What can hang from each mark:
pipu: logusa
logusa: pipu robata rutud
givo: rutud
rutud: logusa
dimo: fugo logusa nepo
robata: nepo
nepo: robata sipe
fugo: dimo

Each row was made from one small tree. Brackets hold a mark, then the marks that hang from it, in alphabetical order. Every link used is in the known rows. Write each row's tree.
Known rows:
[givo [rutud [logusa robata]]]: [-0.46 -0.19  0.00  0.45  0.12 -0.29 -0.40  0.10 -0.03  0.14 -0.28  0.00
 -0.22  0.15 -0.13  0.60  0.09  0.05  0.24  0.31  0.03]
[givo [rutud [logusa pipu [robata nepo]]]]: [-0.42  0.02 -0.08  0.60  0.02 -0.33 -0.04  0.07 -0.05 -0.04 -0.24 -0.11
 -0.20  0.19 -0.16  0.27  0.28 -0.04  0.26  0.12  0.06]
[pipu [logusa rutud]]: [-0.16 -0.09  0.14  0.24 -0.24 -0.16 -0.55  0.15 -0.12 -0.26 -0.13  0.14
 -0.17  0.13  0.14  0.08  0.24 -0.18  0.25  0.13  0.29]
[logusa pipu [robata nepo] rutud]: [ 0.03  0.06 -0.07  0.50 -0.25 -0.20 -0.30  0.22  0.00 -0.16 -0.27 -0.02
 -0.04  0.11 -0.14 -0.04  0.29 -0.07  0.29 -0.01  0.01]
[pipu [logusa [robata [nepo sipe]] rutud]]: [ 0.22 -0.07 -0.06  0.41 -0.33 -0.26 -0.48  0.26  0.12 -0.17 -0.06  0.01
 -0.10  0.01 -0.18 -0.20  0.13  0.13  0.27 -0.19  0.07]
[dimo nepo]: [-0.15 -0.24 -0.08  0.19  0.00 -0.62 -0.27  0.28 -0.05  0.11 -0.38  0.01
 -0.06  0.21 -0.21  0.24 -0.03 -0.02  0.03  0.06  0.32]
[logusa pipu robata rutud]: [-0.09 -0.07  0.16  0.38 -0.14 -0.02 -0.47  0.16 -0.03 -0.02 -0.28 -0.02
 -0.08  0.12 -0.09  0.28  0.22 -0.13  0.31  0.18 -0.05]
[dimo fugo [logusa pipu rutud] [nepo robata]]: [ 0.17  0.21  0.55  0.19 -0.20 -0.17 -0.23 -0.08 -0.02  0.14 -0.05  0.10
  0.07  0.06  0.03  0.07 -0.09 -0.71 -0.06  0.48  0.44]
[givo [rutud logusa]]: [-0.64 -0.09 -0.08  0.40  0.00 -0.49 -0.23  0.08 -0.17  0.03 -0.29  0.03
 -0.28  0.28 -0.11  0.40  0.20 -0.13  0.18  0.26  0.24]
[rutud [logusa robata]]: [-0.18 -0.24  0.13  0.40  0.03 -0.21 -0.38  0.14 -0.16 -0.05 -0.27 -0.03
 -0.22  0.09 -0.18  0.45  0.00  0.27  0.18  0.12  0.11]
[dimo [logusa pipu robata]]: [-0.10  0.32  0.24  0.29  0.07  0.05 -0.24  0.11 -0.38 -0.15 -0.29 -0.07
 -0.07  0.14 -0.12  0.46  0.05  0.00  0.14  0.25  0.11]
[fugo [dimo logusa]]: [-0.11  0.30  0.04  0.23 -0.08 -0.21 -0.25  0.10 -0.57 -0.06 -0.29  0.27
  0.08  0.14 -0.07  0.19 -0.02 -0.04  0.02  0.24  0.42]
[givo [rutud [logusa pipu [robata [nepo sipe]]]]]: [-0.32  0.02 -0.13  0.60 -0.03 -0.48  0.05  0.11  0.01  0.06 -0.20 -0.17
 -0.27  0.18 -0.42  0.08  0.21  0.01  0.20 -0.07  0.01]
[dimo fugo [logusa rutud] [nepo robata sipe]]: [ 0.36  0.10  0.33  0.13 -0.27 -0.40 -0.37  0.01  0.08  0.29 -0.04  0.14
  0.08  0.02 -0.25 -0.06 -0.27 -0.49 -0.12  0.30  0.44]
[rutud logusa]: [-0.35 -0.13  0.06  0.34 -0.06 -0.44 -0.21  0.12 -0.32 -0.16 -0.29  0.01
 -0.30  0.24 -0.16  0.23  0.10  0.09  0.11  0.05  0.33]
[fugo dimo]: [-0.20  0.03 -0.09  0.31 -0.08 -0.42 -0.34  0.20 -0.30  0.05 -0.36  0.24
  0.02  0.16 -0.14  0.12  0.06  0.02  0.04  0.09  0.36]
[logusa pipu [robata [nepo sipe]] rutud]: [ 0.15  0.04 -0.12  0.49 -0.31 -0.34 -0.22  0.21  0.03 -0.06 -0.22 -0.08
 -0.08  0.11 -0.39 -0.22  0.21 -0.02  0.24 -0.18 -0.03]
[dimo fugo [logusa pipu rutud]]: [-0.08  0.37  0.35  0.25 -0.24 -0.04 -0.31 -0.10 -0.32 -0.18 -0.19  0.18
  0.00  0.20  0.08 -0.01  0.20 -0.44  0.01  0.34  0.32]
[givo rutud]: [-0.56  0.03 -0.27  0.36  0.02 -0.54 -0.37  0.25 -0.09  0.09 -0.45  0.07
 -0.17  0.33 -0.16  0.40  0.24 -0.18  0.16  0.25  0.20]

Write each row's tree:
[ 0.15 -0.05  0.18  0.17  0.07 -0.14 -0.33  0.10 -0.22  0.25 -0.18  0.20
  0.31 -0.05 -0.11  0.42 -0.27  0.07  0.02  0.31  0.25] : [fugo [dimo [logusa robata] nepo]]
[-0.03  0.04  0.10  0.12 -0.02 -0.36 -0.17  0.11 -0.39  0.14 -0.22  0.24
  0.23  0.07 -0.09  0.20 -0.18 -0.12 -0.02  0.27  0.46] : [fugo [dimo logusa nepo]]
[-0.11 -0.01  0.07  0.56 -0.06 -0.28 -0.03  0.10 -0.16 -0.23 -0.25 -0.14
 -0.23  0.11 -0.20  0.10  0.17  0.17  0.18 -0.09  0.14] : [rutud [logusa pipu [robata nepo]]]
[ 0.25  0.07  0.39  0.16 -0.22 -0.27 -0.43  0.00  0.04  0.17 -0.10  0.21
  0.11  0.02  0.00  0.12 -0.20 -0.55 -0.07  0.51  0.44] : [dimo fugo [logusa rutud] [nepo robata]]
[ 0.38  0.24 -0.01  0.41 -0.36 -0.23 -0.41  0.06 -0.04 -0.07 -0.16  0.19
  0.13  0.05 -0.29 -0.26 -0.04 -0.02  0.02  0.03  0.12] : [dimo fugo [logusa [robata [nepo sipe]] rutud]]
[ 0.29 -0.02  0.20  0.16  0.00 -0.32 -0.36  0.08  0.02  0.26 -0.19  0.07
  0.14  0.06 -0.36  0.21 -0.33  0.09 -0.17  0.16  0.17] : [dimo fugo [logusa robata] [nepo sipe]]
[ 0.02 -0.21 -0.10  0.20 -0.09 -0.68 -0.17  0.23 -0.10  0.37 -0.23  0.13
  0.12  0.09 -0.41 -0.04 -0.16  0.03 -0.05 -0.08  0.35] : [fugo [dimo [nepo sipe]]]
[-0.01  0.01  0.01  0.54 -0.13 -0.41  0.06  0.12 -0.13 -0.13 -0.19 -0.20
 -0.27  0.10 -0.45 -0.09  0.11  0.24  0.12 -0.28  0.08] : [rutud [logusa pipu [robata [nepo sipe]]]]
[ 0.11 -0.02  0.23  0.12 -0.21 -0.27 -0.41 -0.01 -0.07  0.04 -0.15  0.28
  0.18  0.13  0.02  0.03 -0.07 -0.37 -0.06  0.37  0.35] : [dimo fugo [logusa rutud] nepo]
[ 0.07  0.24  0.35  0.29 -0.14  0.21 -0.37 -0.05 -0.38  0.00 -0.10  0.21
  0.20 -0.01  0.04  0.24  0.07 -0.22  0.22  0.37  0.10] : [fugo [dimo [logusa pipu robata rutud]]]
[-0.25 -0.10  0.28  0.41  0.06 -0.11 -0.19  0.07 -0.20 -0.08 -0.22 -0.13
 -0.27  0.13 -0.14  0.39  0.12  0.13  0.18  0.10  0.08] : [rutud [logusa pipu robata]]
[ 0.05  0.20  0.13  0.29  0.01  0.00 -0.42  0.12 -0.39  0.04 -0.24  0.22
  0.16  0.01 -0.10  0.39 -0.13  0.14  0.08  0.28  0.21] : [fugo [dimo [logusa robata]]]
[ 0.23  0.32  0.02  0.40 -0.30 -0.14 -0.12  0.10 -0.22 -0.19 -0.15 -0.05
 -0.02  0.08 -0.32 -0.16  0.12 -0.12  0.23 -0.05  0.05] : [dimo [logusa pipu [robata [nepo sipe]] rutud]]
[ 0.08  0.29  0.48  0.18  0.00 -0.29 -0.08  0.00 -0.09  0.13 -0.15  0.03
  0.00  0.10 -0.08  0.19 -0.16 -0.48 -0.19  0.40  0.52] : [dimo fugo [logusa pipu] [nepo robata]]
[ 0.11  0.45  0.13  0.44 -0.08 -0.13 -0.17  0.05 -0.20 -0.23 -0.27  0.06
  0.03  0.13 -0.10  0.01  0.05  0.00 -0.07  0.13  0.23] : [dimo fugo [logusa pipu [robata nepo]]]
[ 0.12 -0.10  0.00  0.43 -0.27 -0.13 -0.56  0.22  0.07 -0.29 -0.11  0.10
 -0.06  0.01  0.08  0.00  0.18  0.05  0.31 -0.02  0.12] : [pipu [logusa [robata nepo] rutud]]
